What can hang from each mark
nufub: pevur
sugo: gobo tezu
vesep: pevur
mudonot: fadub
gobo: kipe sugo
zoli: bavip
befe: bavip fadub gobo
tezu: befe kipe
bavip: befe sugo zute
fadub: befe mudonot sugo
kipe: bavip fadub tezu
zute: bavip
pevur: nufub tezu vesep

Every row comes from one small tree of marks. The marks that hang from a mark follow it in brackets, in alphabetical order. Every link used is in the known rows. Which tree was each row made from?
(in the rows, 128 means zero)
Known rows
kipe(bavip(zute) fadub): [162 139 148 116  98 178 113 147 122 167 142  99 127 193 137 102  71 156
 142  85 156 118 112 117  84 149 164 159 126 135 118 143 117 126 144 138
 130 117 174 156 114 135 160  73 142 129]
nufub(pevur(tezu(kipe(fadub)) vesep)): [181 128 116 175 179 117 140 109 112 146  95 112  85 122 165 125 127 131
 102 125 140  71 122 169 165 160 123 146 116 128 136 165 138 140 132 101
  99 143 150 140 121 116 203 113 108  94]
tezu(befe(fadub) kipe(bavip(zute))): [120 138 146 146  73 143 138 159 146 137 110 137  84 217  84 115  73  60
 141 110 145 103 130  85 101 184 147 131 105 144 114 127 119 131 165 161
 160  90 172 152 126 113 170  91 120 116]
kipe(tezu(befe(bavip))): [129 142 120 129  77 106 117 110 117 128 131 135 149 121  70 117  73 127
 149 110 144 120 136 136 104 153 140 122 141 109 128  94 108 113 140 139
 144 147 130 121  92 131 134 123  83 136]
fadub(befe(gobo) mudonot): [ 67 147 101 111 163  73 152 116 117 126 143 130  90  78 126 161 140 145
 107 109  95 142 113 166 139 134  66 136 148  57 142  75 170  95 121 121
 149 145  96 122 122 107 132 129 119 130]
zoli(bavip(sugo(tezu) zute)): [ 88 154 159  86 111 187  71 111 110 112 168 126 177 149 138 128  98 174
 135 122 151 138  81 152  68 131 164 135 144 141  90 185 132 147 144 125
 122  83 110  84 153 180  96 142 147 131]
kipe(tezu): [118 143 144 119 103 141 104 117 105 144 143 111 162 104 105 122  95 160
 157 102 134 102 127 139  75 130 112 159 126  92 136 120 112 126 125 120
 126 128 127 134  82 155 141 111 115 139]
zoli(bavip(befe(fadub) zute)): [ 72 104 141  67  75 191 132 113  82 132 142 129  99 177 143 117  96 138
 154 105 124 130  94 108  87  93 101 102 185 169 161 117 136 116 114 141
 150  82 117 137 121 133 110 104 119 132]
bavip(befe(fadub gobo) sugo zute): [ 61 100 138 105 131 170 169 136 113  87 179 110 125 152 127 134 141 140
 172 127 106 123 183  61 121  94  64 101 155 151 158  77 125 139 125 144
 105  71 104  96 136 164  74 119 148 142]
befe(bavip(zute) fadub gobo(kipe sugo)): [154 117 143 134 108 180 222 162 119 115 149 102 170 176 144  98 147 135
 144 133 128 147 190  42 161 121  78  97 139 184 123  88 102 143 122 122
 170 115 130 138  99  95  83  84 154 140]
vesep(pevur(nufub tezu(befe(fadub)))): [145 100  93 154 165 104 186 119 106 166 112 155 124  98 103 130 143  76
 130 140 157 131  92 104 120 112 115 121 118 209 195  88  98 142 109 121
 172 157 136 211 134 131 137 170 109 126]
sugo(gobo(kipe(bavip(zute))) tezu): [138 139 163 122 115 170 101 166 148 122 116 131 199 154 153  90 164 133
  99 123 116  81 157 118  83 117 171 124 109 112  43 179 165 148 148 122
 106 121 145  66 168 141 107 130 143 150]
nufub(pevur(tezu(befe kipe(fadub)) vesep)): [187 137 115 190 157  84 130 108 132 145  66 140  56 134 139 122 110  81
 105 125 152  66 137 159 148 156 150 139 114 135 138 163 147 139 148 104
 111 132 163 131 144 110 215 123  70  82]
befe(bavip(zute)): [108 134 123  90  84 140 126 128  88 125 148 108 129 143 124 128 106 183
 148 117 124 141 106 156 138 174 166 114 154 150 112 102 130 142 116 170
 153 131 122 118 105 151 124  88 138 142]
gobo(kipe(bavip)): [171 128 176 123 102 174 105 167 117 171 120 118 144 139 131 125 126 124
 130 110 138 123 126 120  90 116 134 123 111 115  98 153 125 149 138 146
 142 136 157 149 118  86 134 130 144 132]
zute(bavip(befe)): [ 92  93 116  66  81 152  91 136  93 134 122 132 100 147  90 142  81 159
 133 123 111 143  98 140 146 121 108 120 157 120 141 105 130 145 118 174
 118 105 119 122 135 133 120 123 125 134]
kipe(bavip fadub): [174 128 133 122 111 165 101 134 128 179 135 114 132 168 131 122  70 136
 133 101 150 128 104 121  91 127 146 163 121 124 129 143  76 114 120 131
 122 133 151 174  86 101 160  97 132 127]
mudonot(fadub(befe(bavip(zute) gobo))): [ 82 152 119  94 126 122 167 162 111 108 171 129 110 154 154 110  94 186
 138 118 129 157 141 138 156 139 110  98 174 122 158  63 158 105 128 130
 124 148  80  98 147 100 111  69 144 126]
vesep(pevur(nufub)): [116 127 135 112 161 112 142 134  83 168 130 117 135  77 140 139 136 135
 140 115 136 137  84 132 106 118 153 126 109 164 146  93  98 136  99 125
 150 169 122 191 120 138 108 148 138 128]
nufub(pevur(tezu(kipe) vesep)): [147 135 127 148 168 121 132 117  93 138  94 132  80 102 150 137 137 135
 109 138 136  65 103 186 160 175 131 120 111 124 117 146 166 156 129 132
 106 144 126 119 129 124 182 140 123  87]
tezu(befe(gobo) kipe(fadub)): [131 161 128 182  99  58 157 117 150 150 110 133  92 135 101 144 101  75
 138 100 139 105 182 119 164 157 135 141  97 117 135 137 101 119 144 102
 118 103 128 142  72 104 162  89  68 120]
pevur(nufub tezu(befe(fadub)) vesep): [159 113 106 138 158 113 162 107 139 153  84 147  80 131 143 129 146 113
 135 146 171 117  98 137 141 109 146 118 120 201 196  96 131 159 100 111
 140 135 137 180 131  99 169 172 109 112]
fadub(befe(bavip(zute)) sugo(gobo)): [ 73 111 122 108 106  86 115 144 135  91 160 120 123 131 167 118 183 173
 115 160  82 173 131 138 178 128 139 129 163  97 132 103 188  72 137 145
 124 151 113  67 159 177  84  85 163 122]
zute(bavip(sugo)): [112 107 130  98 107 155  79 149 100 124 157 111 133 146 104 154  83 179
 132 137 139 178  78 148 138 127 119 148 126 119 129 123  89 162 142 181
 109 104 127 130 111 157 107 138 167 138]
sugo(gobo(kipe) tezu(befe(bavip(zute)))): [141 139 132 130  93 102 114 132 158  96  97 159 178 131 129  99 167 109
 109 140 108 111 181 134 122 135 184  92 126 141  64 165 169 146 139 129
 125 116 132  29 176 147 107 123  93 155]
sugo(gobo(kipe(fadub(befe(bavip)) tezu))): [182 131 135 177 133 103 138 113 153 139 137 119 184 121 151  72 158 134
 116 107 113 148 188  93 136  70  93 118 168  74 133 133 133  52 158  76
 113 152 130 102 146  86 112  85  94 147]
vesep(pevur): [108 108 129 119 129 124 123 128  73 154 155 119 148  77 140 152 102 138
 139 115 119 112  88 149 106 123 107 153 119 137 136 120 109 133 124 142
 141 145 123 170  92 152 111 129 130 143]
befe(bavip gobo): [100 135  97 107 109 107 154 130  83 125 161 130 151 112 117 153 119 169
 144 119 120 142 144 139 166 144 107 111 139 123 128  73 107 133  86 154
 128 150  73 135  54 114 105 115 118 141]
kipe(fadub tezu): [162 135 129 146 109 140 115 100 111 159 138  91 165 121 113 101  80 150
 160  82 143 108 137 115  85 121 103 188 136 102 144 132  81 104 129  85
 110 130 147 156  73 142 164  85 103 142]
befe(bavip(zute) fadub): [108 108 100  92  94 158 154 129  85 118 166 122 138 179 132 120 100 163
 152 125 119 151 118 122 126 165 108 125 156 175 149  91  96 133  98 162
 160 118 119 146  96 139 122  67 146 151]
vesep(pevur(nufub tezu(befe(fadub) kipe))): [149 122 116 186 157  87 178 125 126 158 101 157 103 110  85 127 150  46
 128 140 152 128  98 103 140 151 133 105  99 192 169 115 105 137 140 114
 173 145 141 212 141 113 143 155 103 121]
nufub(pevur(tezu(befe) vesep)): [143 116 108 131 162 102 130 113  99 134  80 150  76  96 150 138 109 113
  97 147 150  63 104 179 119 129 122 126 124 140 148 117 171 162 125 140
 115 154 142 112 138 145 180 175  93  95]
fadub(befe mudonot sugo(gobo(kipe))): [118 120 138 131 158  70 109 135 164 106 119 115 104  67 182 140 238 119
  86 147  69 181 151 139 143  77  70 147 148  37 128 152 226  70 145 104
 134 156 138  78 184 123 108 117 183 124]
nufub(pevur(tezu(kipe(bavip fadub)) vesep)): [205 134 123 170 179 149 125 132 123 156  93 125  85 165 149 113 101 122
 109 110 151  80 110 145 136 168 152 148 110 117 116 162 124 133 151 120
 106 157 165 153 143  83 198 130 127  84]
zute(bavip(befe sugo(tezu))): [ 87 102 130  78 112 177  67 128 127  91 143 135 155 149  85 144  89 157
 134 146 106 150 106 142 121 107 119 119 143 120 101 147 117 158 137 161
  90  78 120  74 194 164  93 160 132 146]
sugo(gobo tezu(befe)): [ 91 134 116 124 106  78  85 116 154 125  95 166 153  84 127 138 133  89
  95 156 102  89 140 149 114 106 153 144  94 119 106 152 142 136 105 118
  96 107 105  76 108 170 132 145  74 147]
tezu(kipe(bavip)): [128 149 164 131  97 145  97 154 122 164 120 114 106 155  98 132  96 115
 140 113 134 110  97 142 121 177 164 129  92 100  87 149 109 131 143 159
 136 123 133 156  88  93 150 116 130 121]
tezu(befe(gobo) kipe(fadub(mudonot sugo))): [123 159 103 192 138  32 143 118 178 110 126 116  59 124 105 169 138  70
 121 110 110 159 183 118 167 179 112 179 107  64 126 144 154  91 148  91
 143 134 150 131 125 120 170  95 128 104]

Which tree is each row?
[ 91  82 147 101 125 174 117 116 114 107 165 121 115 132 132 142 128 125
 177 152  94 147 147  91 117  74  58 110 146 151 185 120  84 125 105 157
 105  74 114 134 121 142 100 121 140 143]	bavip(befe(fadub) sugo)
[142  83  72 144 131 121 172 104  96 132 154 167 145 108 104 141 103  85
 123 145 129 139  94 122 128 133  81  99 151 194 167  93  99 123 119 150
 177 155 121 199 119 122 125 133 108 158]	vesep(pevur(tezu(befe(bavip fadub))))
[116 149 148 149  97 101  78 150 188 129  82 176 138 138  94 126 114  43
  97 143 117  70 138 121 121 149 190 127  75  93  53 171 135 109 147 132
 100 112 126  82 121 123 147 155  82 129]	sugo(gobo tezu(befe kipe(bavip)))
[121 141 103 136 163  93  94  78 171 111 150 127 122 111 144 146 136 136
 103 132  83 184 130 152 107 134  94 196 149  52 140 170 160  64 127  63
 143 143 147 117 196 144 168  73 156 123]	kipe(fadub(befe mudonot sugo(tezu)))
[ 85  62  99  87 121 155 104 146 121  88 145 140 124 161 125 138 129 130
 131 160  90 156 126  83 170  46  50 112 156 136 165  99 102 112 117 171
  80  74 103 105 128 146  65 144 158 149]	zute(bavip(befe(fadub) sugo(gobo)))
[106 113  74 129  96  90 184 126 112 123 150 169 127 144 101 148  99  94
 140 131 117 152 170  96 150 137  62  97 140 159 167  55  85 118  86 140
 148 137  92 144  54  94 118 106  96 141]	tezu(befe(bavip fadub gobo))
[162 166 143 158 139  90 138 113 154 152  55 142  57 113 124 128 148 107
 125 141 173  96  94 181 180 171 229 103  97 167 140 134 151 167 145 124
 123 132 145 150 153  95 183 172 101  92]	pevur(nufub tezu(befe kipe) vesep)
[179 151 134 163 174  84 193 136 144 150  77 141 101  94 143 128 194 121
 119 127 172 112 160 142 168  97 170  93 117 170 140 109 175 195 131  93
 127 156 136 131 168  81 142 205  89 104]	pevur(nufub tezu(befe(gobo(kipe))) vesep)
[162 171 167 138 155 165 141 149 148 150  95 106  76 177 133  98 147 163
 130 112 186  95  70 164 138 196 252 108 109 166  90 137 163 174 164 135
 133 149 161 147 184 106 158 163 158  92]	pevur(nufub tezu(kipe(bavip(zute))) vesep)
[112 115 121 104 120 158  62 134 120 107 162 128 177 149  87 154  83 166
 121 144 129 156  90 153 117 137 119 156 122 112  97 141  92 167 137 153
 104  92 120  98 150 173 108 148 152 142]	zute(bavip(sugo(tezu)))
[175 136 167 164  91 134 111 130 137 109 140 125 176 129  93 108 124 120
 169 119 154 146 183 102 100 122 126  93 140 112 113 135 107 130 175 145
 134 124 149  96 145 117  97 157 102 142]	gobo(kipe(tezu(befe(bavip(sugo)))))
[186 160 141 158 175 146 164 111 177 125 109 108 182 111 146 116 148 113
 105 118 115 119 191 101 116 108  95 162 108 105  92 173 120 134 125  48
 145 126 146 125 135  95 138 119 135 130]	befe(gobo(kipe(fadub(mudonot)) sugo(tezu)))
[124 130 158 109 130 188  71 143 139 123 163 131 184 138 118 133  97 144
 132 140 132 136 105 128  65 128 148 141 102 113  79 167  86 140 132 144
 103 113 130 116 139 142 117 152 152 137]	kipe(bavip(sugo(tezu)))
[164 151 131 127 134 174 110 123 131 130 133  82 135 180 103  89  67 154
 143  49 150 101 113 108  39 183 133 185 153  75 101 126 134  90 160 112
 155 145 189 155 152 142 172  90 151 127]	kipe(bavip(zute) fadub(mudonot) tezu)
[161  93  77 132 128 130 162  93 130 116 120 161 105 152 129 136 112 124
 126 155 138 132 105 153 165 122 127  99 151 188 167  94 124 152 103 139
 142 137 124 152 112  90 156 128 106 138]	pevur(tezu(befe(bavip fadub)) vesep)
[ 94 156 121 105 146 107 177 118 136 109 139 129 109  99 140 134 132 147
 108 138  97 161 112 136 172 142  85 110 152  91 127  58 131  77 119 119
 178 156 101 126 112  90 106 140 135 117]	fadub(befe(bavip gobo(sugo)) mudonot)
[153 125 103 137 154  93 162 119 107 154 113 150 126  83  91 127 131 118
 121 138 172 153  79 144 149 153 191  80 133 197 153  83 109 139 123 147
 176 187 123 184 161 120 123 179  97 128]	vesep(pevur(nufub tezu(befe(bavip))))
[ 88 114  70 115 162 108 172 112 100 118 152 133 119 109 120 166 133 120
 128 106  91 130 133 117 121 140  24 147 124 112 164  71 123 118  77 120
 152 134  97 168  56 112 134 111 142 148]	befe(fadub(mudonot) gobo)
[160 158 185 158 115 161 175 145 132 138 125  83 198 105 127  92 135 138
 143 107 141  91 191  68 119  96  83 138 110 101 100 115 112 133 149  81
 142 133 138 133  79 122  97 141 124 117]	befe(gobo(kipe(tezu) sugo))
[ 45 136 150  73  92 152 147 121  79 126 149 129 111 145 134 130 100 162
 139  95 130 114 125 134 125 102 124  89 184 135 127 107 169 130 125 130
 134  98  83 102 125 140  82 131 101 122]	zoli(bavip(befe(gobo) zute))
[ 68 137 165  57  72 175 100 118  83 137 126 121  91 152 138 121  98 165
 141 100 133 113  80 150  99 110 162 101 178 142 134 143 163 129 137 145
 144  87 115 108 143 144 116 124 109 121]	zoli(bavip(befe zute))
[133 144 141 108  80 141 120 113 152 121 101 156 159 128  99 115  83 104
 119 170 130 128 122 134 129 147 190 123 109 163  97 129  84 134 112 129
 150 122 134 117 115 128 132 134  91 123]	gobo(sugo(tezu(befe(bavip))))
[ 63 147 124 109 160 106 159 129 126  69 182 114 103 125 126 143 138 193
 132 116 106 179 130 147 149 171 100  92 175  87 118  68 167  89 151 153
 154 132 102  71 181 137  86 133 162 134]	fadub(befe(bavip(sugo zute) gobo) mudonot)
[117 137 108 157 179  71 197 137 106 160 120 152 133  65 102 149 145  99
 113 126 162 117 117 123 144 128 142  99 115 171 152  74 130 154 127 117
 155 176 109 184 141 143 113 202  83 120]	vesep(pevur(nufub tezu(befe(gobo))))
[174 142 130 169 122 122 128 107 139 173 120 110 114 113 118 123 129 132
 128 120 142 110 114 159 169 160 150 155 123 133 138 190 117 154 147 114
 126 110 141 170  99 117 198  82 110 136]	pevur(tezu(kipe(fadub)))
[153 149 122 127 146 100 144 111 138 155  75 143  71 106 141 126 138 140
 123 142 176 108  87 182 148 120 212 113 116 182 159 106 150 176 118 121
 132 150 141 146 148 122 167 190  93 104]	pevur(nufub tezu(befe) vesep)
[108 122 127 139 101 133 189 145 132 143 114 137 122 136 118 131  95  74
 129 147 131 109 162  64 135  94  73 142  95 167 162  65  77 136 102 118
 150 101 122 170  39 124 122 133 102 120]	tezu(befe(fadub gobo(sugo)))
[142 106 106 115 177 132 125 120  78 134 105 129 101  83 171 132 133 160
 105 144 135  75  98 188 126 126 106 132 127 136 141 130 165 164 100 137
 109 152 123 123 122 144 165 162 122 100]	nufub(pevur(tezu vesep))
[ 96  80  46 109 144  85 122 116 130  73 160 138 123 127 149 152 195 125
 116 159  63 201 132 114 164 123  50 150 150  97 154 106 134  60  72 141
 136 161 102 131  90 134  92 100 201 140]	befe(bavip fadub(mudonot sugo(gobo)))
[156 137 119 114 173 134 136 108 123 155 103 121  98  88 164 132 163 182
 130 141 165 123  73 190 153 120 193 121 121 174 156 115 141 177  94 114
 123 159 124 160 125 118 156 171 131 112]	pevur(nufub tezu vesep)
[205 150 206 141 100 217 127 163 140 167 110  82 190 151 116  76  99 125
 137 115 159 105 148  61  69 104 134 141 108  98  81 142  89 119 171 114
 154 137 180 153 114  94 119 144 149 114]	gobo(kipe(bavip tezu) sugo)
[105 101 109  97 120 105  80 170 134 113 139 118 121 103 192 139 164 149
 122 171 102 156 143 127 145  67  98 180 122 105 171 142 155  97  97 127
  62 150 102 111  86 154 104  87 187 123]	mudonot(fadub(sugo(gobo)))
[ 93 107  78 132 169 105  96 105 179  70 118 173 138 101 119 148 161  66
 107 161  82 125 140 118 100 106  72 147 105 110 126 139 128 102 107 118
 111  92 111  72 132 167 115 164 136 157]	bavip(sugo(gobo tezu(befe(fadub(mudonot)))))
[161 136 134 181 180  78 210 145 122 167 105 143 149  62 114 141 182  85
 112 116 171 122 155 111 140 102 131  89 112 171 138 105 144 166 153 103
 159 177 135 167 169 111 101 206  92 126]	vesep(pevur(nufub tezu(befe(gobo(kipe)))))
[ 69 171 173 126 109 146  67 125 150  96 140 140 161 143 150 119 155 138
 114 136 127 118 110 144 127 132 184 120 118 120  59 206 142 128 161 114
  93  76  90  50 138 178  81 147 134 129]	zoli(bavip(sugo(gobo tezu(kipe)) zute))
[113 127 131 103 123 154  85 106 122  96 179 132 192 123 113 138 117 167
 148 157 117 162 129 156 130 142 151 113 123 134  98 152  87 143 107 150
 113 123 103  88 128 148 100 135 139 150]	befe(bavip(sugo(tezu)))
[ 84  95 176  85 110 186  89 165 147  94 133 109 118 154 153 107 149 152
 142 133 110 103 131  97 115  85 159  99 146 122 106 129 151 114 154 184
  80  89 125  66 178 173  62 154 155 132]	kipe(bavip(befe sugo(gobo) zute))
[186 146 132 189 188 104 160 115 127 182 110 107 128  98 121 118 153 115
 129 109 160 138  92 129 150 153 175 134 111 175 156 158  94 133 145  89
 144 159 145 222 144 116 154 127 121 119]	vesep(pevur(nufub tezu(kipe(fadub))))
[136 165 143 143 139 112 131 122 135 173  97 123 101  93 105 129 171 132
 131 139 157 120  92 165 173 165 189 111 103 154 144 145 126 162 126 126
 134 134 121 170 123 113 164 145 120 114]	pevur(nufub tezu(kipe))
[ 47  95  94  91 143 122 177 129 125  63 166 112  88 144 129 155 161 135
 139 119  65 153 176  84 130 131  38 139 160 105 162  85 186  99 105 124
 147 115 127 111 170 162  98  95 175 123]	bavip(befe(fadub(mudonot sugo) gobo) zute)
[105 108 125 109 123 122  93 135 124 101 155 132 158 100 156 137 163 166
 141 162 107 161 124 135 167  98 136 114 132 126 124 119 102 114 104 174
  93 127  83  88  77 149  65 143 154 152]	befe(bavip(sugo(gobo)))
[117 145 159 135 102 140  70 143 160 124 150 123 149 164 101 145 128 109
 122 139 113 145 126 132 110 180 166 161  79  79  62 189 137 120 141 131
 119 139 150 119 146 133 136 104 158 107]	fadub(sugo(tezu(kipe(bavip))))
[186 105 137 125 147 148 115 136 169 130  81 114 107 133 162 106 182 102
 107 104  92 114 161  97 112  69 120 118 143  80 113 178 161  81 139 113
 110 135 158 118 175  65 126 128 136 137]	sugo(gobo(kipe(bavip(befe) fadub(mudonot))))
[144 126 153 140 134 131 145 150 111 111 172 116 174 112 132 146 171 166
 151 133 127 178 187 105 163 112 101  82 132 123 105 121 102 148 124 151
 118 134  93 103 110  93  64 146 148 148]	befe(bavip(sugo) gobo(kipe))
[108 161 175 154 100 107  78 113 174 103 120 151 126 120  83 142 111  87
 143 149 127 123 135 144 115 165 172 130  80 114  92 183 118 153 158 131
 112  78 138  83 144 156 144 149  97 123]	bavip(sugo(tezu(befe kipe)))
[122 115 129 118 168 158 133 126 162 101 155 104  99 146 111 143 125 134
 143 101 114 150 153  90 118 114  92 124 144  84 129 117 119  87 135 132
 112 118 131 127 169  98 105 153 153 127]	kipe(bavip(befe(gobo) sugo) fadub(mudonot))
[182 130 126 154 134 115 107 112 167 141 102 128 202 109 167 108 180 116
 104 129 107 106 187 120 118  63 131 153 108 116 104 213 126 129 116  75
  80 119 131  87 118 124 137  96 113 159]	sugo(gobo(kipe(fadub)) tezu)
[113 126 121 121 107 100  77 135 160 105 129 148 129 122 132 147  95  98
 127 168 125 150 150 143  90 108 132 180 100 113 160 170 151 133 119 100
  95 130 133  96 159 154 152  95 143 111]	mudonot(fadub(sugo(tezu(befe))))
[160 136 165 126 125 196 100 150 131 137 159  84 136 194 140 105  81 169
 151 102 158 137 122 100  77 133 166 154 134 133 123 156  90 128 162 152
 119 103 167 139 147 146 133 102 169 126]	kipe(bavip(sugo zute) fadub)
[137  84  92 138 151  95 122 139 143 100 129 120 124 104 178 151 235 108
 109 151  66 174 178  93 133  78  34 161 124  88 147 157 172  89 102 102
 133 139 137 123 121 122 102 105 200 143]	befe(fadub(mudonot sugo(gobo(kipe))))
